What can hang from each mark
k_577: k_670
k_670: k_357
k_756: k_486 k_697
k_344: k_577
k_486: k_357 k_649 k_756 k_876
k_649: k_289 k_486
k_289: k_649
k_356: k_357
k_357: k_356 k_670

In the rows, zero is written as 128.
Known rows, with every way that one mark hangs from another
k_357{k_356}: [124 133  94 131 135 134 142 147 131 110 147  89 130 147 118 115 112 128
 119 124 101 129]
k_289{k_649{k_486{k_357{k_356} k_876}}}: [111  94  90 147 168 146 152 152  86 137 153  80 122 131 117  84 135 140
  92 139 136  74]
k_756{k_486{k_357} k_697}: [ 99  97  52  85 132 124 138 141 155  99 119  69 129 104 125 127 123 116
 143 128 139 128]
k_649{k_289 k_486}: [115 133 118 145 174 119 118 165 121 116 143 112 117 121 118 117 125 148
 108 160 149 103]
k_577{k_670{k_357{k_356}}}: [116 122 108 110 137 126 128 151 122 136 147 140 128 120 143 126 131 118
 114  97 134 150]
k_756{k_486{k_357{k_356} k_876}}: [113  96  25 111 123 123 146 149 125 144 137  58 127 109 112 101 130 129
 117 134 116 104]
k_356{k_357{k_670}}: [125 117 191 120  87 132 121 151 136 120 110 146 137 135 124 115  97 121
 128 112 115 127]
k_756{k_486 k_697}: [ 93 102  80  87 142 122 135 131 148 102 122  62 126 114 131 146 122 106
 140 139 146 143]
k_486{k_876}: [128 109 109 173 133 123 146 128 104 163 124  98 128 121 125 124 156 133
 102 128 131 103]
k_649{k_289 k_486{k_357 k_756}}: [127 127  81 109 150 112 122 174 136 122 132 148 124 102 105  90 120 160
 112 129 124 102]
k_486{k_357{k_670} k_649 k_756{k_697} k_876}: [142  89  47 120 135 104 168 154 129 179 103 122 132  50 106 108 139 143
 110  73  77  98]
k_289{k_649{k_486{k_756}}}: [114 107 121 104 159 140 137 138  97 134 144 125 121 128 123  98 122 132
 108 135 136 106]
k_649{k_486{k_357{k_356 k_670} k_756 k_876}}: [124  98  73 118 122 128 160 180 123 146 140 105 121 104 117  75 116 145
  86 105  76  91]
k_344{k_577{k_670{k_357}}}: [125 134  99 155 129 136 120 138 144 159 144 146 106 107 149 134 150  99
 126  98 137 161]
k_649{k_486{k_357 k_756{k_697} k_876}}: [122  96  75 120 136 121 154 167 128 133 129 112 120  90 119  87 137 141
  88 110 102  88]
k_649{k_289 k_486{k_756{k_697} k_876}}: [114 113  93 147 171 107 137 165 119 134 126 107 122 106 112 114 140 149
  93 137 139 101]
k_756{k_486{k_357 k_649} k_697}: [109 100  36  80 158 113 139 147 152 111 125  66 123  72 115 132 124 117
 139 132 128 115]
k_670{k_357}: [126  94 131 131 135 128 111 133 136 150 124 140 129  95 137 135 128 108
 100 117 162 130]
k_344{k_577{k_670}}: [126 151  98 154 126 136 128 135 141 148 146 140 106 123 145 130 151 109
 139 104 120 160]
k_289{k_649}: [116 112 129 132 156 144 134 117  94 135 136 116 130 144 125 118 131 129
 126 137 155 114]
k_356{k_357}: [132 126 172 119 100 126 114 146 138 110 118 149 136 129 116 111 112 122
 121 122 125 119]

Rows
[109  86  23 111 162 110 151 147 134 135 123  46 123  67 113 129 144 121
 120 131 129  98]	k_756{k_486{k_357 k_649 k_876} k_697}
[145 101  54 120  98 112 153 139 125 172 109 150 138  92 106  86 149 150
 109  84  94 102]	k_486{k_357 k_756 k_876}
[130 116  90  84 123 124 137 167 139 124 137 148 119  96 118  81 116 142
 104 114  96 102]	k_649{k_486{k_357 k_756}}
[150 142  82  89 162  92 122 140 132 158 123 167 129  72  98 127 124 145
 130 117 108 128]	k_486{k_649{k_289} k_756}
[125 116  51 142 157 111 142 183 121 137 138 108 125 105  98  81 131 163
  90 127 113  86]	k_649{k_289 k_486{k_357{k_356} k_756 k_876}}
[117  93  93 124 155 138 149 145  90 149 141 114 124 118 117  83 136 141
  97 127 134  83]	k_289{k_649{k_486{k_357 k_756 k_876}}}
[127 114  67 141 154 108 135 173 119 147 130 127 124  97 103  87 139 163
  94 129 126  85]	k_649{k_289 k_486{k_357 k_756 k_876}}
[150 122  63 134 167  87 140 140 108 193 120 137 128  64  95 123 153 150
 104 116 110 104]	k_486{k_649{k_289} k_756 k_876}
[157 109   7 115 140 102 163 162 123 177 132 120 131  59  87  82 140 152
  96  86  60  84]	k_486{k_357{k_356} k_649 k_756 k_876}
[108  93  17 124 174 104 144 150 133 134 120  45 126  69 107 133 147 129
 124 139 144  98]	k_756{k_486{k_357 k_649{k_289} k_876} k_697}
[141 107  67 122 160  96 157 136 119 172 115 117 126  59 108 129 153 131
 100 100  98 109]	k_486{k_649 k_756{k_697} k_876}
[117 115 117  91 140 123 139 158 139 112 134 127 117 105 128 108 116 128
 103 121 108 119]	k_649{k_486{k_756{k_697}}}
[105  93  50  80 150 117 143 151 151 118 120  64 125  75 121 134 114 115
 142 125 122 122]	k_756{k_486{k_357{k_670} k_649} k_697}
[122 106   4 117 161 106 140 159 121 155 142  56 124  79  96 109 134 139
 117 146 120  92]	k_756{k_486{k_357{k_356} k_649{k_289} k_876}}
[150 105  46 161 157 110 151 150 110 176 129 103 124  60 102 104 160 150
  99 117 104  65]	k_486{k_357 k_649 k_876}
[120 123  77 111 145 118 134 187 137 120 137 126 126 113 105  87 102 158
 113 120 104 109]	k_649{k_289 k_486{k_357{k_356 k_670} k_756}}
[117 103 102 103 153 141 140 146 102 133 142 130 124 121 118  85 122 139
 109 127 132  95]	k_289{k_649{k_486{k_357 k_756}}}
[108 103 121 107 165 140 141 139 102 124 140 114 122 128 125 104 123 128
 109 132 140 107]	k_289{k_649{k_486{k_756{k_697}}}}
